Each row comes from the steps of one walk. Every step used is in the known rows, and no mark comes twice. Write the walk behind each row, first mark first.
(in the rows, 128 means zero)
Known rows
kodof -> lilu: [131 110 120 118 128 102 115 140 106 145 161 120 150 124 125 158 129 143
 127 125 119 146 137 144 121 119 126 127 105 131  83 121 117 133  99 137
 104 117]
pila -> reval -> vasu -> lilu: [141 162 113  71 135 133 128 111 126 125 125  75 137 147 139 184 133  92
 115 129 122 123 130 140 112 133 189 160 123 120 146 140 126 142 111 106
 155 137]
reval -> vasu -> bariz -> lilu: [149 110 135 110 113 121 137 119 148 107 143 117 134 147 130 119 123 107
 125 132 140 144 129 129 109 153 135 150  85 130 129 142 126 143 158 138
  90 149]
pugen -> vasu -> bariz: [132 138 134 100 122 107 149 140 121 101 109 120 101 116 121 143 120 128
 138 123 135 148 130 129 116 145 134 122 146 125 118 133 122 126 129 201
  92 125]
pila -> reval: [154 150 125 114 134 116 116 121 121 132 127 127 156 124 131 118 126 128
 118 123 121 147 130 132 140 132 166 148 122 118 138 125 119 157  98 122
 148 124]
boka -> kodof -> vasu -> pugen: [123 121 129  81 141 129 147 135 111 115 129 171 126 143 121 119 118 113
 144 118 113 140 146 124 131 139  51  37 143 131 125 131 137 134 131 203
 168 115]
kodof -> pila -> vasu -> reval: [130 145 100 134 137 130 116 131 104 121 124 118 128 108 132 118 134 149
 104 116 106  95 124 152 181 158 220  92 165 134 131 132 111 122 131 106
 155 125]
pila -> pugen -> bariz: [132 110 126 151 126 136 105 123 143 145 140 162 136 123 131 147 128 132
 131 113 123 138 134 103 136 130 102 132 111 135  99 137 127  99 110 134
 121 100]
vasu -> pugen -> bariz -> reval -> pila: [115  86 126 121 117 139 108  91 142 127  98 159 118 121 118 169 130 200
 139 168 127 161 114 104 146  98  99 172  74 116 121 130 125 133 136  96
 107  83]
bariz -> pila -> kodof -> lilu: [152 149 140 127 132 132 132 138 133 149 175 127 138 124 135 114 130 128
 112 116 134 127 137 156 115 104  99 128 128 144  91 107 128 134 101  98
 121 136]
boka -> kodof: [113 145 130 121 137 106 124 146 167 132 155 177 126 158 110 134 125  97
 125 114 115 122 147 123 128 134 106  58 126 133 117 139 135 125 131 118
 142 147]
pugen -> vasu -> reval: [130 118 120 121 128 114 137 133 118 115 114 130  90 118 129 133 114 127
 131 114 120 121 127 132 175 150 208  90 143 122 123 121 117 127 126 128
 157 116]
vasu -> reval -> bariz -> pila -> kodof -> lilu: [165 158 136 131 128 134 113 141 124 149 176 117 118 139 143  87 129 161
 105 121 146 110 126 153 131 106 135 142 168 143 109 114 130 129  97  96
 156 129]
reval -> vasu -> pugen -> bariz -> pila -> boka: [123 108 156 129 117 164 136 123 142 132 123 201 111 118 150 101 137  74
 133 128 138 113 127 119 145 124  45 113 122 123 123 118 128 104 119 118
 156 152]
pila -> pugen -> vasu: [122 136 112 141 121 119 153 128 129 139 121 143  94 122 131 110 117 101
 139 118 132 150 136 137 148 138 112  96 138 129  90 126 123 107 122 175
 134 101]
lilu -> pila: [106 138 131 123 138 125 119 111 139 131 136 118 158 108 121  90 130 127
 129 144 120  67 124 127 131 121 163  99 143 132 136 119 123 128 111 125
 120 146]
lilu -> pila -> pugen -> bariz: [118 118 130 158 128 142 103 104 146 151 135 140 136 109 132 113 128 137
 132 126 131  80 128  98 133 121 110 121 128 136 112 133 129  98  99 129
 124 111]
lilu -> pila -> reval -> vasu: [138 153 116 124 129 137 134  88 139 135 119 106 124 102 133 122 137  81
 119 147 128  79 119 123 137 124 186 129 117 115 149 135 112 159  94 116
 155 128]
bariz -> pugen -> vasu -> reval -> pila: [135 113 131 160 112 117 145 103 123 122 157 138  80 120 122 133 126 184
 150 160 130 123 118 132 174 150 193 146 123 118 136 120 113 114 131 152
 134  78]
bariz -> pila -> pugen -> vasu -> reval: [111 149 120 154 123 138 150 135 131 125 115 136  76 127 143  71 114 112
 127 109 144 110 122 135 176 137 164  98 163 130 112 108 118  99 107 119
 173 105]
bariz -> lilu -> pila -> pugen: [117 125 131 147 121 133 125  97 147 147 158 118 157 142 138  23 118 124
 128 140 145  86 132 134 137 134 107 117 117 143 113 124 132 112 126 121
 130 134]
reval -> vasu -> bariz -> lilu -> kodof -> pila: [127 141 138 155 125 140 161 156 160 124 163 105 143 105 130  96 140  77
 127 137 146  84 109 131 124 147 145 138 121 137 140 142 127 141 147 131
  91 149]
lilu -> kodof -> vasu: [112 123 126 144 158 133 148 167  98 124 143 125 162  83 122 120 139 113
 139 127 115 120 131 120 107 132 159  71 142 141 156 128 126 139 120 164
 120 143]
boka -> kodof -> lilu -> reval -> vasu -> bariz: [127 146 116  94 121 116 136 133 133 120 115 107  93 143 119 211 138  82
 118 118 140 164 130 104  81  94  93 143  90 123 119 151 136 136 139 155
 106 121]
kodof -> pila: [124 161 124 136 131 141 142 141 149 138 138 139 165 111 122 120 133 118
 124 133 123 103 120 144 151 147 160 117 149 132 128 119 122 128 129 148
 119 130]
reval -> vasu -> pugen -> bariz -> lilu: [149  46 141 122 110 124 112 109 148 131 144 159 126 147 136 133 122 113
 140 125 119 140 128 112 146 149  86 148  70 125 108 138 125 144 150 114
 121 122]
bariz -> lilu: [138  97 139 131 123 108 118 132 143 132 160 142 166 155 127  79 118 134
 128 127 125 143 135 141 134 156 139 134  92 134 125 125 128 145 155  97
 109 159]
kodof -> lilu -> reval -> bariz -> pila: [103 155 123 152 127 122 104 160 116 158 114 120 133 141 130  82 139 149
 116 137 142 146 109 132 104  77 123 211 160 124 144 108 129 137 112 121
 118 142]
bariz -> reval -> vasu: [119 133 101 122 124 137 133 104 153 125  82 130 115 118 111 213 138  73
 120 140 120 151 122 112 121 110 169  91  85 122 121 130 121 146 147  72
 109 110]
pugen -> vasu: [121 119 123 131 126 105 146 140 128 129 112 143 101 116 119 135 120 111
 141 123 117 140 134 138 145 146 154  98 140 122 114 123 119 132 130 156
 118 129]
boka -> kodof -> lilu -> reval -> pila: [106 118 116 137 123 111 123 127 137 153 145 138 114 146 119 137 136 177
 125 153 135 168 132 124 119  84 106 197  75 117 130 137 131 137 136 114
 123 119]
vasu -> lilu: [115 148 125  70 142 122 115 135 126 119 142  92 170 155 127 160 125 137
 126 123 113 126 138 143 109 133 165 135 140 134 130 127 132 115 127 118
 124 153]
vasu -> pugen -> bariz -> lilu -> reval -> pila: [127  56 139 130 113 129 107 102 135 136 125 150 135 143 132  96 126 204
 137 161 131 182 117 109 144 111  82 252  54 116 148 132 132 145 169 110
 117 120]
boka -> kodof -> vasu -> reval: [128 135 121 116 144 134 139 143 115 116 129 152 114 140 123 133 121 131
 123 103 123 104 142 119 144 152 172  35 151 134 157 134 133 125 131 132
 184 131]
reval -> vasu -> kodof -> lilu: [149  88 116 163 120 117 132 131 114 124 169 106 127 126 132 196 131 113
 124 131 120 146 131 140 114 115  95 139  86 124  76 142 121 133 107 122
 135 115]
vasu -> reval: [134 127 122 113 135 126 113 129 127 111 138 131 143 124 128 134 122 140
 120 118 114 122 126 124 164 139 205  98 131 132 127 122 119 124 121 102
 158 124]
vasu -> kodof: [143 109 135 166 130 122 123 139 135 102 160 133 161 131 125 140 121 136
 128 128 113 148 130 129 128 131 101 130 117 129 109 137 132 123 128 114
 146 141]
bariz -> reval -> vasu -> pugen: [124 116 108  79 120 137 133  95 138 111  86 137 115 124 119 193 131  76
 134 143 118 166 120 114 142 100 100  83  84 123  97 125 121 147 141 117
 134  87]

Which walk is each row?
[120 157 118 110 115 127 146 117 127 110  65 110  83 127 118 169 117 120
 133 123 156 170 126 115 110 115 105 102 123 124 103 129 133 117 141 149
  87  86]
pila -> pugen -> vasu -> bariz -> reval
[122 151 149 149 120 141 140 151 123 138 121 174  86 133 150  18 127 122
 124 133 155  99 119 148 160 138 129 108 199 125 155 112 133 100 122 124
 176 169]
pugen -> vasu -> reval -> bariz -> pila -> boka
[149 140 129 185 124 143 144 126 144 108 137 124 123 126 140 124 130  88
 117 134 130 126 115 132 128 126 118 166 118 112 135 136 122 145 100  82
 180 137]
bariz -> pila -> reval -> vasu -> kodof
[110 139 151  87 131 134 145 116 116 134 127 108 119 128 145  85 121 110
 135 137 145  59 142 155 123 141 120  86 164 128 148 122 143  95 128 132
 147 186]
pugen -> vasu -> lilu -> pila -> boka
[102 148 126  80 152 145 135 117  96 123 123  63 164 124 131 116 128 151
 137 138 127  51 134 139  94 137 179 103 174 133 175 121 136 120 117 152
 133 160]
kodof -> vasu -> lilu -> pila
[124 103 163 127 130 170 141 140 108 131 114 199 132 109 150  76 129 124
 140 119 140 115 134 126 132 134  40  96 150 127 150 107 137 104 118 155
 155 155]
kodof -> vasu -> pugen -> bariz -> pila -> boka
[121 101 127 136 127 129  94 121 146 134  84 148 129 120 107 215 131 142
 126 120 121 145 124  92 119 112 142 118  94 122 124 126 130 135 140  54
  87 108]
pugen -> bariz -> reval
[144  61 149 151 118 112  98 131 147 142 156 157 152 148 127 113 122 152
 131 117 122 129 134 117 132 158 127 156  80 130 126 133 130 138 150  83
  95 150]
pugen -> bariz -> lilu
[120 142 125 102 120 116 140 127 127 102  60 111  91 122 110 186 120 129
 132 126 145 164 123 116 105 119 135 108 127 118 121 127 131 137 148 130
  76 107]
pugen -> vasu -> bariz -> reval
[120 150 100 140 137 123 124 136 106 137 120 132 145 103 124 114 143 134
 111 127 101 113 128 159 152 150 171 101 160 134 124 136 111 129 135 136
 116 137]
kodof -> pila -> vasu
[159 161 122 124 129 111  99 128 120 146 134 128 147 139 133  83 130 158
 117 143 130 142 118 134 131 126 157 172 163 119 152 138 122 155  99 153
 153 127]
pila -> reval -> bariz
[138 122 139 154 115  97 146 129 121 131 146 140  97 125 107 172 128 102
 157 121 116 135 131 132 137 154 130  92 135 125 108 111 120 121 133 188
  94  87]
bariz -> pugen -> vasu
[109 148 118  71 143 126 109 136 119 123 101  75 166 149 126 180 131 129
 119 118 117 167 131 122  98 102 162 187 119 126 157 123 143 130 155 104
 124 152]
vasu -> lilu -> reval
[123  96 132 208 132 123  99 150 116 112 135 148 126 119 132 125 133 156
 115 114 104 118 128 134 125 131  97 149 144 128 119 140 119 116 116  68
 135 154]
pugen -> bariz -> pila -> vasu -> kodof
[125 152 126  91 126 127 119 122 136  98  81 110 138 130 108 189 127 137
 121 129 138 166 124 110  98 107 134 114 111 127 125 126 133 135 144 111
  74 115]
vasu -> bariz -> reval
[129  76 126 200 126 107  94 157  88 132 156 125 118 122 136 145 133 173
 115 111 112 123 133 146 113 118  78 162 124 128  83 136 118 119  92  81
 119 132]
pugen -> bariz -> pila -> vasu -> kodof -> lilu
[162  94 151  99 139 159 126 100 111 128 130 142 134  96 135 132 126 156
 142 123 121  91 133 106 128 127  70  90 142 138 137 128 138 135 121 172
 147 115]
lilu -> pila -> kodof -> vasu -> pugen -> bariz
[143  98 114 194 113 154 125 105 155 118 108 130 103 126 126 224 130  96
 123 125 133 153 121  92 117 109  76 124  77 123  98 153 135 114 137  67
 140  91]
pila -> pugen -> bariz -> reval -> vasu -> kodof
[151 175 132 132 144 168 145 144 111 141 105 129 138 119 131  80 136 146
 115 125 140 150 125 128  96 107 121 146 186 138 196 113 145 146 150 151
 148 156]
lilu -> reval -> bariz -> pila -> kodof -> vasu
[149 152 130  94 131 141 150 104 141 133 126  91 104 132 133 144 127 172
 120 147 136 169 135 142 121 108 138 203 120 127 159 133 143 135 171 111
 138 141]
pugen -> vasu -> lilu -> reval -> pila -> kodof
[125  88 132 103 124 131  95 111 135 122  82 152 126 125 114 208 125 139
 135 122 119 158 123  92 134 103  83 110  88 122 102 123 131 138 136  87
 107  87]
vasu -> pugen -> bariz -> reval
[155 146 147 119 125 127 145 128  93  99 149 114 149 119 107 188 132 140
 152 123 129 140 134 117  85 152 116 100 145 137 148 119 132 116 132 249
  76  85]
kodof -> vasu -> bariz -> pugen
[122 186 129 128 117 129 174 144 156 123 123 140  70 143 127 110 119  95
 137 112 159 115 132 132 128 149  69  91 170 131 105 145 139  97 130 220
 124 108]
boka -> kodof -> pila -> pugen -> vasu -> bariz
[120 141 120  69 151 141 137 141  87 117 123  86 166 140 129 161 124 151
 132 119 117 121 142 144  91 148 172 112 159 135 164 126 135 120 132 164
 132 152]
kodof -> vasu -> lilu
[105 166 118 170 118 129 148 147 132 152 114 152  79 138 138  36 125 113
 135 133 149 125 119 145 141 126 105 132 193 129 114 117 124 101 108 175
 142 117]
reval -> bariz -> pila -> pugen -> vasu
[126  90 154 158 129 134 128 158 151 141 170 140 155 112 133  77 134 116
 139 128 128  86 113 122 155 142  85 137 115 137 120 128 131 139 137 118
 112 132]
vasu -> pugen -> bariz -> lilu -> kodof -> pila
[130 116 148 112 129 134 139 114 111 113 135  92 159 125 131  53 120 162
 136 139 150  72 128 130  95 152 138 118 137 135 171 127 135 139 139 168
  96 163]
kodof -> vasu -> bariz -> lilu -> pila
[ 85 170 116 111 132 138 143 143 120 135  81  82 104 153 138 122 124 102
 125 111 144 155 127 133 107  96 123 192 152 122 146 109 144 108 141 116
 139 137]
bariz -> pila -> pugen -> vasu -> lilu -> reval
[137  58 144 115 119 119  94 124 131 133 112 138 145 150 130 128 121 142
 133 112 123 182 127  94 131 115  76 198  67 121 136 123 141 152 173 102
 115 129]
vasu -> pugen -> bariz -> lilu -> reval
[133 109 122 199 112 129 160 119 135 117 151 137  93 126 138  99 116 164
 143 153 137 157 127 141 147 133  69 160 120 120  98 146 127 100 126 160
 161 104]
reval -> pila -> pugen -> vasu -> kodof
[171 162 140 151 119 103 100 117 114 144 167 126 145 146 115 134 138 145
 137 140 127 137 119 125 125 137 134 157 158 123 144 123 126 141 106 184
 124  84]
pila -> reval -> bariz -> pugen
[104 176 109  92 144 117 121 148 126 134 138 104 130 163 125 144 137 125
 108 112 109  84 145 165 122 153 146  92 177 137 134 149 131 111 142 110
 142 161]
boka -> kodof -> pila -> vasu -> lilu
[137 157 132 121 137 123 115 102 123 136 125 106 156 110 132  79 126 131
 119 139 130  79 121 128 137 124 174 138 137 119 153 122 119 157  85 117
 151 134]
lilu -> pila -> reval
[ 76 159 120 129 163 113 112 174 106 121 148  83 150 120 133  99 144 114
 114 121 106  89 129 152 104 114 168 116 171 146 137 129 124 117 110  71
 119 178]
bariz -> pila -> vasu -> lilu -> kodof
[130 102 113 131 118 128 131 115 144 136 112 118 134 140 125 147 134  76
 120 129 124 172 126 112 120 122 153 174  65 123 149 132 129 158 179  88
 116 147]
bariz -> lilu -> reval -> vasu
